Every row comes from one small tree of marks. Brackets hold a mark, then the marks that hang from it, in alphabetical order. Every link used is in the known rows. Which tree was each row made from?
Known rows:
{sirope {nule mavip nofun}}: -0.32 1.08 0.49 3.63 -0.54 1.16 -0.90 0.48 2.15 4.93 -0.06 -1.98 3.39 -1.16 0.34 0.37 1.89 -2.88 -3.28 -0.40
{rulen bulet {kobosus faru} mavip}: 0.27 2.34 0.00 1.02 -0.36 0.79 -3.28 0.34 -0.82 0.02 -1.70 -2.68 4.04 -1.97 -1.08 4.22 3.81 -1.46 3.31 -4.04
{bulet {rulen kobosus mavip}}: -1.18 0.86 -1.92 1.67 -0.12 0.08 -1.97 -0.52 2.59 1.56 -1.30 -0.81 4.31 -1.56 0.15 1.99 2.87 -2.42 0.33 -4.60
{nofun {nule {mavip {rulen kobosus}} sirope}}: -2.62 -1.38 0.66 2.33 -0.81 0.33 -2.60 -0.63 0.75 3.03 -0.25 -2.63 3.71 -2.54 0.97 1.39 0.63 -1.13 -2.04 -2.50
{bulet {rulen kobosus kovaf mavip}}: -0.48 1.32 -1.30 1.84 0.14 0.04 -2.88 -0.42 2.04 0.70 -1.76 -0.35 5.45 -2.26 0.01 3.43 3.12 -2.96 0.59 -5.10
{rulen bulet kobosus kovaf mavip}: -0.47 3.32 -0.01 1.79 -0.05 -0.26 -3.76 0.11 -0.74 -1.13 -2.84 -1.13 5.83 -3.20 -1.04 4.63 2.99 -2.25 2.67 -4.12
{kobosus faru {rulen mavip}}: 0.81 -1.64 -0.01 0.23 -0.48 0.43 -2.20 0.36 0.93 0.84 -0.47 -2.54 2.76 -0.95 -0.04 1.67 2.53 -1.91 2.57 -3.02
{bulet {rulen {kobosus faru} kovaf mavip}}: 1.15 0.76 -0.66 1.38 0.08 0.97 -3.28 -0.06 1.52 1.01 -1.07 -1.36 4.90 -1.86 -0.07 4.56 4.31 -2.94 1.45 -5.44
{nule {mavip {rulen kobosus}} nofun sirope}: -1.35 -1.77 -0.11 3.27 -0.77 2.47 -2.26 0.29 1.34 5.06 -0.46 -3.15 3.93 -4.07 0.64 2.14 1.13 -1.43 0.54 -3.96
{nule {mavip rulen} nofun}: -1.57 -1.45 -1.05 2.85 -0.23 1.88 -2.37 0.77 2.66 4.29 0.94 -2.20 2.79 -2.29 0.45 -0.17 0.98 -1.75 0.86 -1.77
{nule {mavip {rulen bulet}} nofun sirope}: -3.08 -1.75 -1.00 3.62 -0.19 2.09 -3.04 0.73 -0.35 3.88 0.04 -2.48 3.55 -3.80 -0.07 2.02 0.81 -1.49 2.36 -2.25
{mavip {rulen {kobosus faru} kovaf}}: 1.33 -1.74 0.34 1.44 0.28 1.59 -3.11 0.03 -0.29 0.17 -0.40 -2.98 3.68 -2.52 -0.49 2.22 3.23 -0.86 2.26 -3.58
{nofun nule}: -1.92 0.40 0.03 1.42 -0.55 -1.36 -2.08 -0.39 0.20 -0.12 -0.09 -1.25 2.17 0.85 -0.45 -0.23 1.45 -0.05 -2.51 0.68
{sirope {nule {mavip rulen} nofun}}: -0.83 -1.40 -0.35 4.27 0.27 1.40 -1.60 0.47 2.58 5.77 0.64 -2.48 3.20 -2.30 0.62 -0.38 1.29 -3.05 -1.99 -1.15
{mavip {rulen bulet kobosus kovaf}}: -1.26 -0.59 -0.97 2.15 0.60 0.84 -3.90 -0.13 -1.72 -1.09 -1.50 -1.69 4.53 -3.78 -0.93 2.33 2.26 -0.62 3.22 -3.31
{nule {mavip rulen} nofun sirope}: -2.03 -2.50 -0.23 3.40 -0.42 2.02 -1.82 0.51 1.58 4.89 0.62 -2.73 3.28 -3.08 0.56 1.05 0.47 -1.70 0.59 -2.05
{nofun {nule {mavip rulen} sirope}}: -3.40 -2.17 0.73 2.45 -0.53 -0.22 -2.17 -0.40 1.01 2.80 0.83 -2.14 3.01 -1.60 0.93 0.32 0.00 -1.42 -2.01 -0.60
{bulet {rulen kovaf}}: -1.36 -0.83 -1.40 1.70 0.34 0.40 -1.84 -0.39 1.00 -0.17 0.11 -0.04 3.69 -0.81 -0.13 0.88 2.26 -1.80 -0.15 -1.46
{nofun {nule mavip}}: -2.23 1.45 0.67 1.30 -1.14 -0.66 -1.95 -0.15 1.68 1.48 0.37 -1.22 2.71 0.35 0.48 -0.04 0.95 -1.48 -2.87 0.59
{mavip {rulen bulet kovaf}}: -1.98 -1.42 -1.01 2.28 0.84 0.35 -3.47 0.06 -1.41 -1.28 -0.40 -1.30 3.87 -2.78 -1.00 1.21 1.48 -1.03 3.26 -1.43

Write each row's tree:
0.28 -1.07 -0.42 1.60 0.54 1.81 -4.33 0.27 -2.14 -0.83 -0.93 -2.69 3.95 -3.19 -1.00 3.36 3.44 -0.55 4.07 -3.74 => {mavip {rulen bulet {kobosus faru} kovaf}}
0.62 -0.46 -0.01 0.53 0.04 0.40 -4.27 0.67 -1.59 -1.12 -1.33 -1.84 4.16 -2.50 -0.72 4.14 3.15 -2.21 4.44 -3.55 => {kobosus faru {rulen bulet kovaf mavip}}
-1.30 2.78 -0.64 1.62 -0.35 -0.25 -2.88 0.03 -0.24 -0.33 -2.40 -1.61 4.65 -2.48 -0.91 3.25 2.66 -1.57 2.38 -3.72 => {rulen bulet kobosus mavip}
-4.37 -1.41 0.04 2.67 -0.34 0.01 -3.48 -0.22 -1.00 1.84 0.34 -1.94 3.30 -2.29 0.36 1.42 0.22 -1.17 -0.24 -0.66 => {nofun {nule {mavip {rulen bulet}} sirope}}
-0.07 -0.87 -0.78 0.43 -0.24 0.54 -3.39 0.55 -0.94 -0.28 -0.85 -2.32 2.97 -1.69 -0.60 2.74 2.96 -1.69 4.31 -3.13 => {kobosus faru {rulen bulet mavip}}
1.31 1.63 0.66 0.88 -0.57 0.61 -2.05 0.18 1.15 0.97 -1.36 -2.89 3.77 -1.30 -0.52 3.14 3.56 -1.83 1.57 -3.96 => {rulen {kobosus faru} mavip}
0.12 0.91 -0.29 0.81 -0.51 1.65 -2.68 0.15 -2.14 -0.65 -1.20 -2.77 2.96 -1.46 -1.22 2.70 3.72 0.12 2.58 -2.47 => {rulen bulet {kobosus faru}}
1.03 2.80 0.57 1.19 -0.07 0.61 -4.12 0.45 -1.35 -0.87 -2.22 -2.19 5.25 -2.80 -1.19 5.61 4.13 -2.06 3.44 -4.63 => {rulen bulet {kobosus faru} kovaf mavip}
-0.19 -0.63 -0.45 4.13 -0.04 1.89 -2.08 0.26 2.35 5.84 -0.42 -2.85 3.88 -3.25 0.73 0.75 2.03 -2.61 -2.08 -3.07 => {sirope {nule {mavip {rulen kobosus}} nofun}}
1.49 -1.22 0.67 0.41 -0.24 0.33 -3.09 0.47 0.47 -0.14 -0.74 -2.05 3.89 -1.67 -0.13 3.03 2.88 -2.55 2.77 -3.45 => {kobosus faru {rulen kovaf mavip}}
-0.61 -0.06 -1.51 1.69 0.02 0.88 -2.29 -0.64 0.66 -0.12 -1.08 -0.47 4.42 -1.71 -0.09 1.91 3.02 -1.50 -0.18 -3.32 => {bulet {rulen kobosus kovaf}}
-0.93 -0.01 -0.64 1.10 0.07 -0.51 -3.91 0.29 -0.98 -1.63 -1.86 -0.74 4.79 -2.94 -0.52 3.12 1.98 -2.27 3.74 -3.09 => {kobosus {rulen bulet kovaf mavip}}
-1.17 2.49 0.05 1.85 0.17 -0.82 -3.29 0.28 -0.56 -1.34 -1.72 -0.65 5.12 -2.26 -1.13 3.39 2.23 -2.58 2.61 -2.21 => {rulen bulet kovaf mavip}
-1.56 0.00 0.71 2.75 -1.22 1.77 -1.15 0.49 1.19 4.03 -0.06 -2.25 3.41 -2.02 0.27 1.74 1.00 -1.77 -0.59 -1.33 => {nule mavip nofun sirope}
0.00 -0.70 0.22 0.96 -0.16 -0.69 -2.75 0.09 1.06 -0.55 -1.49 -0.98 4.50 -2.16 0.05 2.02 1.67 -2.68 1.80 -3.06 => {kobosus {rulen kovaf mavip}}
-1.31 -2.02 0.54 3.57 -0.14 1.90 -2.77 0.59 1.11 3.93 0.14 -2.14 4.42 -3.87 0.44 2.37 0.74 -2.37 0.74 -2.60 => {nule {mavip {rulen kovaf}} nofun sirope}
1.86 0.74 1.17 0.86 -0.47 1.42 -2.38 0.01 -0.74 -0.63 -1.00 -2.51 3.88 -1.42 -0.79 3.02 3.69 -0.76 0.95 -2.72 => {rulen {kobosus faru} kovaf}
-2.54 -0.61 -1.75 3.04 -0.04 2.01 -3.45 0.99 0.76 3.34 0.37 -2.04 3.09 -3.05 -0.20 0.87 1.26 -1.45 2.71 -1.88 => {nule {mavip {rulen bulet}} nofun}
0.40 -1.79 -0.17 0.42 -0.08 1.36 -3.70 0.48 -2.81 -1.89 -0.69 -1.94 3.08 -1.89 -0.89 2.71 3.05 -0.64 3.78 -1.88 => {kobosus faru {rulen bulet kovaf}}
0.93 -0.55 -0.87 1.08 -0.01 1.78 -2.74 -0.27 0.09 0.31 -0.45 -1.49 3.82 -1.21 -0.22 2.98 4.13 -1.34 0.68 -3.80 => {bulet {rulen {kobosus faru} kovaf}}
-1.73 -0.45 -1.30 0.88 -0.15 -0.44 -3.01 0.24 -0.38 -0.62 -1.50 -1.29 3.62 -2.11 -0.46 1.74 1.74 -1.84 3.47 -2.71 => {kobosus {rulen bulet mavip}}
-2.93 0.32 1.61 1.87 -1.39 -0.51 -1.50 -0.43 0.54 2.04 0.10 -1.77 3.14 -0.56 0.58 1.03 0.49 -1.41 -3.24 0.19 => {nofun {nule mavip sirope}}
-2.56 -1.78 1.37 2.67 -0.30 -0.35 -3.11 -0.36 0.44 1.90 0.43 -1.60 4.16 -2.41 0.82 1.70 0.19 -2.08 -1.73 -1.08 => {nofun {nule {mavip {rulen kovaf}} sirope}}
-0.44 -1.49 -1.14 1.38 0.22 1.88 -3.45 0.20 -1.76 0.06 -0.55 -3.28 2.79 -2.47 -0.93 1.98 3.26 0.01 3.92 -3.19 => {mavip {rulen bulet {kobosus faru}}}
-0.84 -0.66 -1.05 2.71 -0.53 2.33 -2.77 0.60 2.43 4.44 -0.10 -2.62 3.53 -3.23 0.53 0.97 1.69 -1.50 0.83 -3.60 => {nule {mavip {rulen kobosus}} nofun}
